Each row was made from one small tree. The marks that hang from a mark follow it in brackets, in the order of their numbers. Every link used is in the known rows. Write each row's tree.
In the rows, 128 means zero.
Known rows
j_454{j_465 j_825{j_160{j_645{j_36}}}}: [150 148 131 125 114 122 127 158 121 110 150 127 120 112 122 161 118 130
 137 117 121 149 171 100 141 124 128 138 135 178 124 120 128 135 125 137
 129 132 150 131 144 138 121 129 131  45 153 138 138 140 132 109 117 137
 115 109 122 137 157  98 132 104 130 115  78 115 134]
j_465{j_454{j_160} j_645{j_36} j_825}: [152 143 131 118 192 134 132 164 132 157 151 109 128 115 115   4 122 126
 120 133 122 113 137 138 131 105 120 141 107 168 153 129 124 113 129 131
 102 109 129 131 120 114 121 105 146 175 131 147 134 110 148 119 133 114
 126 134 111 118 125  89 123 115 134  86 154 138 137]
j_36{j_825}: [113 119 125 134 132 127 125 128 135 123 124 116 136 130 130 116 118 118
 134 142 139 122 112 140 130 124 135 141 125 134 131 129 149 117 125 132
 101 124 118 125 129 141 121 154 129 142 129 125 121 131 123 141 126 131
 135 130 130 124 123 156 129 120 120 130 114 123 130]
j_160{j_645 j_825{j_454{j_36}}}: [123 115 140 131 106 118 123 125 116 114 122 126 101 136 137 166  89  99
 124 132 154 122 181 147 122 122 126  92 128 150 100 119 136 152 117 120
 137 142 124 124 133 130 155 128 129  90 162 146 144 144 122 135 131 162
 133 129 116 122 135 106 131 143 114 192 111 134 120]
j_160{j_454 j_645 j_825}: [105 107 136 134  85 125 125 116 120  95 115 128 103 133 128 200 134 107
 118 135 183 119 137 166 118 126 128  94 125 137 117 112 109 153 118 119
 173 142 146 127 131 105 149 142 116 143 154 124 136 156 125 138 132 168
 144 132 121 118 137 116 126 128 142 157 120 156 131]
j_454{j_36 j_465 j_825}: [150 134 137 123 135 118 125 162 126 107 158 138 129 131 135 163  74 130
 148 119 116 154 171 110 138 123 119 147 130 145 146 136 148 144 148 132
 121 126 159 124 148 143 134 117 144  26 157 138 127 122 125  89 113 146
 121 104 109 130 167 128 138 123 143 136  76  92 123]
j_825{j_454}: [132 130 125 130 140 125 130 136 124 146 126 124 127 135 133 102 104 116
 125 126 131 129 159 131 126 134 131 120 133 131 121 135 146 127 107 124
 121 130 105 124 120 134 127 139 131 107 113 141 138 132 132 126 129 135
 119 136 124 127 127 109 134 143  95 159 125 133 116]
j_160{j_454{j_36} j_825}: [118 114 140 133 103 128 127 120 115 103 126 140 115 138 137 176 116 107
 130 124 145 120 139 161 127 125 122 110 133 125 121 126 128 158 130 120
 169 136 155 123 128 116 161 120 128 114 157 120 128 141 120 124 129 174
 132 119 110 134 150 132 131 154 146 148 101 120 135]
j_36{j_825{j_160{j_454 j_645}}}: [102 116 140 136  95 133 127 123 123 123 115 107 118 125 129 139 136 104
 127 143 158 114 124 161 135 124 141 118 119 140 124 115 147 127 100 129
 110 135 112 128 121 128 133 174 120 139 135 118 130 152 126 135 132 147
 130 130 127 123 137 123 124 119 118 134 111 135 141]
j_36{j_825{j_160{j_645{j_465}} j_454}}: [117 128 126 139 112 123 127 128 121 140 108 109 126 119 136 121 104 103
 129 141 131 129 144 131 141 132 139 118 122 160 109 128 171 115  83 127
  75 133  99 126 126 149 111 162 117  92 134 132 133 149 126 159 130 131
 123 140 135 124 117 123 129 119  87 165 104 136 128]
j_454{j_36 j_160 j_465 j_825}: [163 129 128 121 128 116 123 179 130 104 177 143 127 123 129 135  64 123
 151 117 110 160 181 110 147 123 118 151 131 150 166 138 148 127 162 130
 116 123 151 125 142 153 138 126 151  30 159 140 118 114 140  91 112 149
 126 110 108 122 154 124 138 106 144 145  83 112 122]
j_160{j_645{j_465{j_454{j_36}}}}: [138 125 149 124 131 120 123 128 125 131 127 128 115 109 132 174  77 108
 126 138 142 133 158 136 133 116 118 103 117 161 125 129 136 133 131 125
 118 130 128 133 140 126 115  88 120  72 167 130 129 129 136 133 130 146
 130 130 119 116 141 117 119 109 136 142 125 153 132]
j_645{j_36 j_454}: [156 144 131 123 133 139 125 147 131 133 135 144 132 116 112 136 117 113
 129 125 123 138 143 150 129 121 121 126 167 147 129 144 105 129 151 132
 172 135 119 142 141 124 102  96 111 145 123 118 124 133 140 136 128 145
 120 126 113 134 148 155 111 137 130  79 139 147 142]
j_454{j_36 j_465{j_645} j_825{j_160}}: [154 142 139 118 138 132 133 167 119 126 135 130 131 117 121 144 127 138
 142 105  86 145 153 103 147 124 123 149 119 138 131 126 146 153 123 130
 110 121 144 125 144 133 143 132 143  39 154 132 139 121 125  99 119 118
  98  99 116 132 170  94 136 112 138 126  86  63 135]
j_36{j_825{j_160 j_454}}: [117 133 127 136 129 129 132 137 123 149 112 106 132 135 139  77 122 108
 130 132 123 118 139 132 140 130 143 138 126 139 118 128 171 113  84 129
  77 128  97 121 116 153 133 176 132 118 107 137 134 141 122 139 129 131
 112 130 132 132 123 117 133 136  80 161 101 110 123]
j_454{j_36 j_465{j_645}}: [149 121 144 116 149 128 131 150 121 124 133 135 135 118 120 144 120 131
 139 115 114 135 150 125 134 123 118 141 123 132 127 135 133 159 136 130
 113 124 131 129 143 123 129 111 136  82 161 124 127 120 123  99 123 133
 114 111 112 133 158 129 129 119 149 131 127  99 130]
j_160{j_454 j_645{j_465} j_825}: [109 111 123 135  88 120 124 110 119  97 107 139 113 122 131 226 115 108
 122 135 168 134 123 161 124 131 124  94 128 148 114 122 114 155 122 120
 170 144 157 129 138 110 130 120 103 118 170 117 127 156 125 161 131 169
 146 137 125 119 125 133 124 121 146 151 119 169 133]
j_160{j_645}: [121 118 137 127 111 122 124 122 128 116 130 120 113 122 125 156 122 121
 127 139 156 126 143 141 124 124 128 105 123 139 120 118 120 133 126 126
 129 136 124 132 135 124 125 133 122 123 144 131 134 137 132 131 130 132
 136 132 128 117 132 113 122 115 135 135 136 150 132]
j_160{j_454{j_36 j_825}}: [129 123 140 129 120 127 123 143 122 117 143 141 119 136 135 162  95 115
 136 127 140 132 145 151 130 123 122 125 128 119 144 132 139 143 136 123
 162 134 148 124 136 121 149 127 136  91 144 124 135 129 132 111 124 161
 126 124 106 128 167 127 133 148 143 141  93 111 138]
j_825{j_160{j_645} j_454{j_36 j_465}}: [149 133 159 124 108 118 131 147 108 132 134 116 112 123 135 141  91 106
 134 123 130 139 205 117 142 129 130 109 132 155 111 125 158 140  98 129
  84 137 114 129 130 145 130 137 133  19 146 145 141 142 129 100 125 154
 109 113 116 133 166  88 132 133  99 175 105 120 121]
j_465{j_645{j_36}}: [143 132 130 121 160 141 127 133 125 140 127 135 138 108 108 112 156 136
 126 122 108 113 112 130 122 119 121 135 131 135 115 128 102 146 130 130
 151 124 118 132 136 112 121 101 123 167 139 118 137 125 135 137 134 112
 115 134 126 141 130 132 121 130 141  98 162 112 144]
j_825{j_160 j_454}: [134 145 131 130 124 131 135 138 115 159 117 117 124 130 133  92 128 117
 122 116 109 126 155 117 139 134 137 118 132 131 110 127 154 118  84 125
 100 131 106 123 113 142 136 146 131  92 104 141 145 137 128 126 132 129
 104 127 129 136 132  86 133 141  83 157 117 114 122]

Write each row's tree
[133 138 133 132 112 124 129 129 113 145 107 123 118 116 133 146 110 110
 124 126 121 136 162 120 139 136 133 101 129 151 102 126 151 124  85 124
 101 136 106 131 125 138 117 139 114  67 133 137 141 148 131 153 132 134
 116 134 134 127 121  96 128 125  93 168 123 143 127]
j_825{j_160{j_645{j_465}} j_454}
[153 126 149 120 107 119 124 168 134 105 141 132 114 124 120 209  68 110
 140 130 153 166 186 146 133 119 120 120 144 153 140 134 135 145 152 131
 146 138 137 135 155 130 123 125 123  49 153 131 130 134 134 109 117 160
 125 113 104 106 184 121 118 113 141 128 109 138 132]
j_160{j_645{j_454{j_36 j_465 j_825}}}
[141 129 152 121 119 139 136 143 108 131 124 128 129 120 122 136 149 123
 135 111 117 129 142 135 142 129 127 133 125 125 126 128 138 154 107 126
 122 126 133 130 128 117 139 133 129  87 145 117 135 135 129  98 128 145
 104 108 116 143 175 104 129 129 135 128 112  98 143]
j_825{j_160{j_454{j_36 j_465{j_645}}}}
[139 113 132 130 122 126 118 148 132 115 154 131 127 123 132  93  82 105
 146 140 121 125 138 144 141 117 127 136 123 136 149 135 158 110 151 129
 105 120 117 125 130 152 136 142 142 117 149 130 110 118 134 122 124 144
 137 128 116 122 127 155 128 122 131 146 114 125 133]
j_454{j_36{j_825} j_160}
[126 133 141 134 130 121 120 121 119 114 136 130 123 113 131 154 104 111
 131 152 174 132 141 157 121 117 122 103 129 170 129 136 123 137 128 129
 146 142 164 141 136 109  92 104 102 128 164 121 126 148 140 150 129 164
 153 148 115 131 131 136 121 141 147 106 133 180 150]
j_160{j_454 j_645{j_36 j_465{j_825}}}
[139 143 142 128 107 132 125 124 116 126 135 122 115 108 121 129 147 120
 126 127 127 117 144 122 136 121 131 111 136 156 103 114 114 126 114 132
 133 134 121 134 131 126 125 117 120 120 144 126 140 145 134 136 133 130
 120 122 130 142 137 110 118 124 121 112 123 133 145]
j_825{j_160{j_645{j_36}}}
[146 150 124 132 115 126 120 134 118 122 134 137 121 105 126 164 115 128
 132 123 106 142 141 107 141 123 126 121 131 165 113 121 127 130 124 131
 142 134 144 132 144 133 116 113 119  74 155 131 137 140 136 151 123 121
 119 124 132 134 139 116 125 109 132 114  97 122 145]
j_454{j_825{j_160{j_645{j_36 j_465}}}}
[118 120 150 129 115 115 130 138 122 104 139 107 112 135 131 152 108 119
 130 146 199 139 165 157 122 124 129 115 119 157 146 125 134 144 118 132
 113 137 162 134 131 112 115 149 121 102 149 135 126 147 129 109 124 167
 152 131 111 113 151 104 129 130 142 127 126 169 131]
j_160{j_454{j_465{j_825}} j_645}
[148 147 145 122 142 132 131 158 124 150 139 122 113 125 139 109 101 121
 127 118  99 129 164 117 146 116 125 134 113 142 141 119 154 122 120 129
 114 122 131 122 129 140 155 114 151  54 131 146 143 118 133  98 124 129
 101 107 112 126 171  82 131 123 116 133  78  83 130]
j_465{j_454{j_36 j_825{j_160}}}
[155 140 150 121 138 124 133 165 127 121 142 123 129 137 128 126  79 115
 144 134 147 164 176 146 137 117 120 131 147 150 152 149 147 133 150 137
 102 133 148 139 142 135 111 118 124  69 139 133 116 122 124 104 118 159
 133 108 101 116 171 139 121 142 137 104 110 135 132]
j_645{j_454{j_36 j_465{j_825}}}
[149 120 138 126 115 132 120 167 139 122 144 133 129 123 120 111  76  94
 139 137 124 143 143 168 143 117 125 133 147 132 158 146 148 112 162 129
 122 126 105 132 136 149 129 136 129 125 132 123 107 121 140 130 125 152
 131 122 107 109 149 164 115 120 127 121 125 140 139]
j_645{j_454{j_36{j_825} j_160}}
[142 140 150 123 113 126 126 128 114 141 120 123 110 108 136 153 103 112
 124 128 117 129 151 124 147 122 125 106 118 158 116 120 142 124 109 127
  99 129 127 134 131 132 125  99 122  57 157 131 134 133 136 131 129 135
 115 118 123 127 148 101 121 108 125 139 112 130 141]
j_825{j_160{j_645{j_465{j_454{j_36}}}}}
[124 117 131 129 109 115 131 138 121 109 120 119 112 135 133 179  96 112
 122 127 165 140 181 131 124 131 129 108 130 165 110 120 132 153 109 125
 131 137 133 127 134 130 140 146 125  68 149 147 140 150 120 127 126 160
 132 127 121 120 129  97 134 117 110 180 107 148 103]
j_160{j_645 j_825{j_454{j_465}}}
[164 135 123 116 147 144 127 165 136 140 134 143 138 102  94  93 132 119
 128 118 108 131 124 156 132 119 118 133 152 139 140 140  95 132 155 129
 166 123 100 139 138 111 117 104 120 179 125 118 125 123 148 140 131 121
 113 129 117 118 138 143 110 111 140  83 176 144 147]
j_465{j_645{j_36 j_454{j_160}}}
[131 127 130 132 121 121 123 124 117 114 130 130 110 126 130 148 109 105
 118 130 154 118 171 141 118 121 125  97 140 169  94 119 115 147 114 125
 160 142 126 130 134 125 135 113 119 121 152 143 144 153 129 150 134 159
 132 138 122 134 122 115 126 141 112 154 124 150 122]
j_160{j_645{j_36} j_825{j_454}}
[123 119 120 136 109 115 125 117 118 116 107 132 115 128 137 191  94 108
 122 131 151 138 159 135 125 130 126  92 128 164 100 125 131 142 109 120
 132 142 134 128 136 132 129 124 110  91 158 140 134 150 126 168 128 152
 136 141 129 119 105 116 130 123 117 179 116 161 117]
j_160{j_645{j_465} j_825{j_454}}
[142 152 143 127 128 121 132 142 116 115 150 107 122 120 129 101 118 131
 136 134 146 140 173 111 138 118 129 131 128 183 126 124 134 128 113 138
  85 131 157 139 133 132 104 125 124  76 149 141 132 138 126 114 121 139
 136 114 120 136 145 104 128 123 130 101 102 139 133]
j_454{j_465{j_825{j_160{j_645{j_36}}}}}
[143 130 109 127 135 124 127 143 130 130 126 141 126 117 131 130  97 116
 119 120 114 140 133 125 144 129 122 131 120 159 146 133 128 116 135 124
 131 119 142 129 128 132 131  97 130 101 144 136 116 125 137 146 129 134
 127 131 127 115 111 124 128  95 130 134 114 154 119]
j_645{j_465{j_454{j_160{j_825}}}}
[148 121 144 123 124 128 127 162 133 116 131 129 137 129 125 160  73 106
 145 131 135 154 158 154 140 122 124 144 151 150 149 150 150 131 150 137
 110 130 119 136 146 144 109 129 122  73 139 119 110 131 124 114 118 160
 124 109 104 121 178 167 118 127 131 114 101 127 129]
j_645{j_454{j_36{j_825} j_465}}
[158 147 131 125 126 136 130 162 129 123 132 127 143 116 114 115 115 112
 137 123 123 145 147 136 146 121 131 155 165 170 130 142 135 118 134 143
 122 131 116 141 141 145  92 119 114 100 126 117 114 143 129 128 122 147
 114 113 114 140 162 162 114 123 117  75 101 129 140]
j_645{j_36{j_825{j_160}} j_454{j_465}}
[122 131 134 135 137 112 127 128 123 135 121 115 119 126 137 134  84 116
 129 150 159 143 159 134 124 123 126 101 121 167 124 133 152 124 107 126
  87 134 141 133 131 131 104 134 115  95 149 145 131 138 131 155 126 137
 148 144 127 111 114 108 129 129 112 151 132 168 126]
j_160{j_645{j_465{j_825{j_454}}}}
[127 131 145 131 119 132 124 129 120 128 131 119 126 128 137 114 114 110
 142 134 113 119 125 134 144 117 134 132 124 134 121 127 162 120 118 132
  92 127 117 125 128 150 135 145 135  99 145 125 126 129 120 122 126 136
 119 116 122 139 142 144 127 136 121 136  92  92 143]
j_454{j_36{j_825{j_160}}}
